Every row comes from one small tree of marks. The marks that hang from a mark follow it in brackets, in the order of their numbers. Every link used is in the known rows. Which tree was each row made from?
Known rows
j182(j342(j941) j654): .29 -.33 -.03 -.09 -.03 -.05 -.57 .08 -.08 .09 -.26 .17 -.16 .58 -.46
 .34 .19
j521(j182(j654)): .59 -.33 -.53 -.11 .19 -.09 -.07 .31 -.46 -.16 -.35 -.16 -.17 .34 .09
 .42 .07
j985(j521(j59 j182 j941)): .23 .17 -.50 -.25 .26 .34 .03 -.07 -.43 -.08 .17 -.39 -.17 .13 -.03 .46
 .51
j521(j131 j941(j342(j182))): -.09 .48 -.22 -.23 .11 .16 .10 .10 -.49 .55 .02 -.14 -.33 .50 -.35 .26
 .21
j182(j342(j941) j654(j59)): .24 -.49 -.08 -.19 .08 -.19 -.40 .12 -.11 .20 -.31 .09 -.20 .58 -.38 .42
 .28
j985(j521(j941)): -.02 .50 -.05 -.21 -.05 .40 .20 -.27 -.32 -.26 .25 -.14 -.04 .18 -.18
 .30 .49
j131(j521(j182)): .25 .01 -.50 -.20 .02 .05 -.30 -.12 -.31 -.13 -.14 -.33 -.06 -.03 .10
 .25 .60
j521(j59 j131 j182 j941(j342)): .16 .04 -.72 -.25 .52 .11 -.14 .33 -.63 .75 -.08 -.47 -.44 .32 -.31 .58
 .21
j131(j521(j59 j941(j342(j182(j654))))): .26 .12 -.63 -.17 .24 .14 -.13 .04 -.33 .23 -.35 -.25 -.13 .27 -.03 .41
 .71
j342(j182(j654(j59)) j941): .47 -.36 -.37 -.21 .16 .03 -.03 .25 -.37 .15 -.46 -.10 -.32 .74 -.17 .08
 .18
j131(j521(j182(j654))): .41 -.09 -.56 -.18 .04 -.03 -.36 -.07 -.27 -.12 -.33 -.23 -.07 .03 .16
 .34 .50
j131(j521(j59 j941)): .06 .28 -.40 -.20 .26 .20 -.12 -.13 -.29 .02 -.16 -.38 -.06 .11 -.11 .44
 .64
j985(j521(j131)): -.05 .36 .02 -.32 .14 .10 -.13 -.38 -.16 -.06 .33 -.16 -.05 -.09 .02 .26
 .28
j342(j182(j654) j941): .49 -.27 -.32 -.13 .07 .12 -.16 .23 -.36 .08 -.43 -.04 -.28 .74 -.23 .04
 .12
j941(j342(j182(j654))): .45 -.20 -.52 -.09 .11 -.05 .19 .41 -.44 .13 -.35 .06 -.16 .58 .06 .16
 .39
j521(j59 j131 j182(j342(j941) j654)): .39 -.54 -.55 -.27 .61 -.26 -.90 .25 -.25 .70 -.16 -.37 -.42 .23 -.19
 .57 -.03
j521(j59 j182(j342)): .39 -.47 -.64 -.16 .52 -.13 -.43 .40 -.36 .16 .01 -.47 -.22 .25 .02 .47
 .32
j342(j941): .07 -.04 .02 -.14 -.02 .31 -.04 .00 -.37 -.08 -.13 -.10 -.13 .44 -.61
 .15 .22
j342(j182 j941): .27 -.11 -.24 -.17 .04 .24 -.08 .17 -.41 .07 -.16 -.18 -.27 .66 -.30
 -.09 .25
j521(j59 j131 j182(j654) j941(j342)): .40 -.12 -.80 -.23 .55 .00 -.21 .40 -.57 .78 -.33 -.32 -.46 .42 -.23 .71
 .08

Write each row's tree
.27 -.35 -.39 -.31 .31 -.43 -.61 .16 -.25 .50 -.07 -.21 -.35 .21 .01 .48
 .01 -> j521(j131 j182(j342 j654(j59)))
-.06 .45 -.15 -.32 .38 .25 -.06 -.30 -.25 .17 .29 -.32 -.15 .03 -.14 .47
 .34 -> j985(j521(j59 j131 j941))
.08 .22 -.51 -.17 .19 .22 -.06 -.06 -.34 .17 -.21 -.29 -.09 .16 -.17 .41
 .78 -> j131(j521(j59 j941(j342)))
.56 -.19 -.76 -.13 .50 .11 .04 .44 -.58 .15 -.41 -.39 -.31 .51 -.13 .69
 .14 -> j521(j59 j182(j654) j941)
.19 -.32 -.53 -.30 .66 -.28 -.74 .24 -.29 .59 .15 -.53 -.35 .07 .00 .49
 .08 -> j521(j59 j131 j182(j342))
.23 .11 -.67 -.20 .25 .19 -.25 -.02 -.41 .09 -.18 -.48 -.17 .10 -.04 .45
 .64 -> j131(j521(j59 j182 j941))
.12 .12 -.46 -.11 .41 .27 .34 .34 -.55 .26 -.17 -.26 -.19 .53 -.38 .53
 .45 -> j521(j59 j941(j342))
.34 -.05 -.67 -.17 .22 .05 -.52 -.01 -.27 .20 -.25 -.34 -.20 .19 -.04
 .53 .62 -> j131(j521(j59 j182(j342 j654) j941))
.43 -.28 -.56 -.15 .17 -.12 .28 .43 -.44 .19 -.37 .03 -.18 .59 .10 .20
 .44 -> j941(j342(j182(j654(j59))))
.48 -.49 -.50 -.17 .18 -.28 -.30 .31 -.34 .07 -.21 -.16 -.24 .38 .06 .45
 .24 -> j521(j182(j342 j654(j59)))
.02 .36 -.31 -.24 .15 .14 -.13 .07 -.58 .37 .06 -.37 -.37 .30 -.32 .41
 .03 -> j521(j131 j182 j941)
.17 -.38 -.48 -.29 .57 -.14 -.84 .18 -.30 .68 .10 -.52 -.40 .16 -.27 .43
 .10 -> j521(j59 j131 j182(j342(j941)))
.09 .28 -.41 -.33 .36 .23 -.18 -.18 -.37 .22 .27 -.42 -.25 .01 -.06 .48
 .34 -> j985(j521(j59 j131 j182 j941))
.24 .21 -.39 -.22 .18 .02 -.19 .11 -.52 .38 -.20 -.22 -.40 .38 -.24 .54
 -.09 -> j521(j131 j182(j654) j941)
.42 -.05 -.84 -.17 .20 .14 -.24 .09 -.42 .24 -.42 -.29 -.19 .20 -.04 .52
 .67 -> j131(j521(j59 j182(j654) j941(j342)))
.38 -.17 -.41 -.24 .32 -.25 -.38 .15 -.37 .27 -.20 -.22 -.29 .16 .06 .46
 -.16 -> j521(j131 j182(j654))
.06 -.14 -.23 -.26 .10 -.07 -.76 .03 -.31 .49 .17 -.28 -.36 .20 -.36 .25
 .08 -> j521(j131 j182(j342(j941)))
.33 .11 -.65 -.14 -.12 .18 -.18 -.03 -.42 .10 -.37 -.15 -.17 .24 -.10
 .39 .67 -> j131(j521(j182(j654) j941(j342)))
.49 -.19 -.56 -.24 .39 .06 -.15 .00 -.29 -.14 -.02 -.29 -.10 .03 .23 .49
 .37 -> j985(j521(j59 j182(j654)))
.50 -.25 -.44 -.21 .35 -.26 .18 .34 -.35 -.02 -.38 -.15 -.20 .57 .34 .23
 .17 -> j342(j182(j654(j59)))
.23 .04 -.52 -.20 -.05 .03 -.38 -.10 -.29 .12 -.24 -.22 -.20 .22 -.09
 .42 .67 -> j131(j521(j182(j342 j654(j59)) j941))
.12 .30 -.26 -.28 .00 .14 -.42 -.27 -.24 .21 .25 -.13 -.25 .14 -.13 .41
 .31 -> j985(j521(j131 j182(j342 j654) j941))
